Each row comes from the steps of one walk. Every step used is in the known rows, and no mark comes twice. Write the walk behind each row, first mark first.
Known rows:
vegav -> zelake: [16 -46 2 -45 36 10 25 19 -24 -30 18 -13 58 3 35 -1 -10 23 5 -8 21 64 1]
reres -> fitus -> vobe -> todov -> rafug -> zelake: [9 3 22 -21 59 21 -50 28 -7 -31 21 -8 11 -1 50 21 20 12 55 -16 28 44 -19]
gilibi -> fitus: [8 -25 12 -47 45 33 9 33 -5 -40 1 -11 36 -4 16 -31 -48 9 16 13 2 24 -33]
gilibi -> fitus -> vobe: [-34 2 8 -48 55 18 -12 45 24 -43 -28 -19 62 -6 30 -32 -37 21 18 27 -18 12 -45]
vobe -> fitus -> reres -> zelake: [-32 -14 30 -45 17 -9 29 -11 1 -21 46 -33 42 -11 8 9 -24 -21 13 -19 57 -1 -42]
rafug -> zelake -> vegav: [28 -8 -10 -40 28 26 48 4 0 -66 47 -28 15 -12 34 25 39 3 22 41 13 21 -33]
todov -> vobe: [-11 27 20 -64 41 -4 -13 18 5 -34 3 -37 27 -4 24 9 -7 28 -10 29 -16 15 -34]
vegav -> zelake -> vobe -> todov: [19 -14 10 -50 58 5 -32 25 -3 -19 -1 -43 42 7 23 -27 -2 -17 -37 -63 -18 42 -17]
rafug -> zelake -> vobe -> todov: [18 0 13 -29 59 5 -36 22 8 -32 22 -48 10 2 29 -11 8 -24 -24 -56 -17 31 -37]
vegav -> zelake -> vobe: [24 -31 18 -35 33 1 12 6 25 -35 -12 -34 66 -4 38 -9 -5 8 -35 -38 -13 60 -6]
reres -> fitus -> vobe -> zelake -> rafug: [-9 -46 47 -40 39 -6 -34 -22 16 -59 5 -34 54 16 3 5 -1 25 52 -21 18 3 -21]
zelake -> rafug -> todov: [-49 -53 47 -18 5 -4 -33 9 -26 -35 37 -24 42 8 28 1 -6 23 17 0 23 -4 -53]
vobe -> todov -> rafug: [9 0 27 -68 28 22 -44 27 -30 -22 -1 0 18 -6 -4 -31 -14 -2 20 -8 19 31 2]
todov -> vobe -> fitus -> reres: [-30 13 9 -74 12 -12 13 -2 6 -10 15 -25 28 13 18 8 -10 -13 -1 -2 21 -8 -64]
reres -> zelake -> rafug -> todov -> vobe -> fitus: [-35 -16 54 -46 29 2 -25 7 -26 -11 26 -49 17 41 32 12 -16 0 4 0 36 4 -63]
vegav -> zelake -> rafug -> todov -> vobe -> fitus -> reres: [-45 -23 26 -59 6 -19 -4 -13 1 -7 9 -25 44 30 34 22 3 -4 -7 -23 48 -3 -57]
fitus -> vobe -> todov -> rafug -> zelake -> vegav: [15 16 -3 -55 35 32 -1 17 11 -59 10 -18 17 -9 30 11 43 1 29 34 16 21 -20]
gilibi -> fitus -> reres -> zelake -> vobe -> todov -> rafug: [-4 8 43 -58 34 17 -47 7 31 -24 -29 -12 37 -20 -1 -28 -27 -19 -9 -42 30 16 0]
mosis -> vegav -> zelake -> vobe: [23 -23 20 -21 37 14 23 -6 21 -38 -6 -32 55 -8 31 -8 1 7 -36 -26 1 60 -4]
mosis -> vegav: [-6 -7 20 -27 28 25 29 -2 -27 -38 35 -14 16 -19 4 -14 -6 11 15 33 15 27 -28]
reres -> zelake -> vobe -> todov -> rafug: [9 6 47 -54 34 16 -48 13 7 -25 -14 -20 29 -15 -3 -25 -13 -14 -5 -34 19 30 9]
zelake -> vegav: [13 -6 -6 -67 12 23 43 12 -10 -54 25 -29 38 -16 11 -6 18 3 12 49 -9 1 -34]
gilibi -> fitus -> reres: [-27 -13 3 -58 19 5 19 7 23 -31 4 -5 51 -19 14 -14 -35 -3 6 -4 19 -4 -46]
rafug -> todov: [-41 -21 24 -17 21 9 -21 39 -28 -20 49 -32 32 -11 48 -6 -21 29 9 10 7 15 -55]

Which walk is each row?
[-31 -55 49 -20 21 4 -39 -3 -8 -46 40 -41 32 7 24 -1 -18 32 21 -15 37 9 -35]
vobe -> zelake -> rafug -> todov
[11 6 -9 -71 44 27 22 7 30 -75 7 -51 39 -15 13 -8 11 20 20 39 -2 8 -22]
fitus -> vobe -> zelake -> vegav
[-49 -16 30 -50 8 -10 4 -23 -2 -7 15 -22 33 25 29 20 7 -4 -8 -11 58 0 -56]
mosis -> vegav -> zelake -> rafug -> todov -> vobe -> fitus -> reres
[26 -7 28 -60 33 22 -43 20 -3 -23 -27 -7 37 -1 12 -27 -7 -4 -12 -39 11 53 16]
vegav -> zelake -> vobe -> todov -> rafug
[-36 18 16 -62 18 11 25 -7 11 -31 36 -53 34 -14 28 29 15 -8 -3 29 40 -28 -57]
rafug -> todov -> vobe -> fitus -> reres -> zelake -> vegav
[-1 -5 19 -45 3 -3 16 -12 32 -22 8 -12 28 10 24 5 2 -30 0 -36 37 24 -41]
todov -> rafug -> zelake -> vobe -> fitus -> reres
[-70 -2 56 -38 30 -12 -44 -6 29 -28 0 -41 44 -3 35 27 -16 27 -11 5 36 -22 -53]
gilibi -> fitus -> reres -> zelake -> rafug -> todov -> vobe
[-22 -12 4 -65 2 -6 30 1 -11 -16 32 -14 35 10 9 -8 -13 -24 12 -13 28 -2 -60]
vobe -> fitus -> reres
[35 -4 3 -50 17 35 34 1 4 -64 27 -9 12 -15 28 21 38 8 33 47 31 30 -10]
todov -> rafug -> zelake -> vegav
[-20 -27 40 -42 32 15 -11 3 -38 -9 16 -32 14 52 40 11 -2 6 -2 7 39 25 -53]
mosis -> vegav -> zelake -> rafug -> todov -> vobe -> fitus
[-56 5 40 -39 26 -10 0 -2 8 -9 42 -50 37 -7 31 25 -21 -5 -2 -12 58 -9 -58]
rafug -> todov -> vobe -> fitus -> reres -> zelake
[-40 -18 41 -39 30 -12 -41 8 -2 -25 3 -39 41 16 48 29 3 41 -11 8 17 15 -36]
vegav -> zelake -> rafug -> todov -> vobe
[-68 -52 61 -20 -1 -13 -21 -11 -16 -19 48 -33 42 11 24 13 -13 -2 19 -23 61 -18 -62]
vobe -> fitus -> reres -> zelake -> rafug -> todov
[-41 22 28 -40 38 0 -39 33 -3 -19 18 -48 25 -3 50 16 -11 40 -13 31 -8 6 -55]
rafug -> todov -> vobe
[-56 -8 30 -61 -2 -20 -11 -9 2 -11 17 -28 34 21 22 15 -2 -10 -2 -12 36 -26 -74]
zelake -> rafug -> todov -> vobe -> fitus -> reres
[-46 -44 52 -12 37 0 -62 6 -3 -39 30 -43 47 10 44 10 -7 39 43 -19 23 -3 -50]
reres -> fitus -> vobe -> zelake -> rafug -> todov
[-21 3 26 -54 37 13 -18 36 -35 -5 25 -45 10 38 46 0 -19 5 -2 15 5 14 -71]
rafug -> todov -> vobe -> fitus
[-8 7 25 -43 64 13 -37 13 18 -43 26 -64 10 -2 38 10 -27 45 -1 6 17 29 -26]
rafug -> todov -> vobe -> zelake
[-17 -33 35 -53 31 6 -18 13 -32 -8 12 -37 23 54 44 11 -7 7 -2 -3 29 24 -56]
vegav -> zelake -> rafug -> todov -> vobe -> fitus
[11 -60 45 -53 25 -4 -10 -31 5 -66 18 -28 36 13 -19 -7 -11 14 31 -16 35 16 -5]
vobe -> zelake -> rafug
[-24 -58 61 -37 12 -15 -1 -30 -6 -51 29 -26 53 0 -13 10 -6 4 25 -10 46 -3 -15]
reres -> zelake -> rafug
[-49 13 17 -61 11 -10 -2 9 1 -4 25 -33 25 10 35 11 -12 -7 -6 -5 24 -11 -77]
rafug -> todov -> vobe -> fitus -> reres
[-7 -20 5 -55 7 -9 31 -8 18 -13 4 -24 53 14 24 -4 -4 -28 -20 -47 23 23 -46]
vegav -> zelake -> vobe -> fitus -> reres
[5 7 17 -74 37 10 4 23 -29 -10 14 -38 9 37 23 -6 -17 -6 3 17 2 23 -56]
todov -> vobe -> fitus
[-41 -34 59 -57 5 -29 -2 -45 13 -34 15 -33 50 14 -10 24 -2 -13 11 -19 60 -24 -36]
todov -> vobe -> fitus -> reres -> zelake -> rafug
[-13 6 26 -48 57 2 -36 11 32 -21 0 -48 42 -14 7 -24 -24 -36 -35 -67 2 -3 -36]
gilibi -> fitus -> reres -> zelake -> vobe -> todov
[-4 -2 11 -50 64 9 -12 17 32 -61 6 -47 40 -5 15 -15 -28 32 23 3 5 34 -17]
fitus -> vobe -> zelake
[35 3 -1 -54 29 36 10 12 -7 -58 27 -15 4 -10 25 13 40 -5 27 32 26 26 -14]
vobe -> todov -> rafug -> zelake -> vegav
[-45 -49 56 -43 -5 -33 6 -46 16 -48 26 -19 64 -9 -17 17 -1 -6 19 -21 58 -21 -22]
fitus -> reres -> zelake -> rafug
[23 -3 32 -49 36 29 -35 8 -5 -21 -23 -7 28 -5 6 -27 -1 -6 -12 -29 23 54 19]
mosis -> vegav -> zelake -> vobe -> todov -> rafug
[39 -21 30 -35 26 21 9 8 4 -27 11 -25 8 35 33 -6 -1 -25 5 -25 19 56 -32]
todov -> rafug -> zelake -> vobe -> fitus
[-43 -13 47 -28 33 0 -32 -3 -7 -26 6 -36 34 12 42 27 6 41 -14 17 27 15 -36]
mosis -> vegav -> zelake -> rafug -> todov -> vobe
[13 -20 40 -41 32 9 16 5 -2 -20 19 -50 32 22 18 -18 -21 -33 -12 -33 12 29 -46]
reres -> zelake -> vobe -> fitus
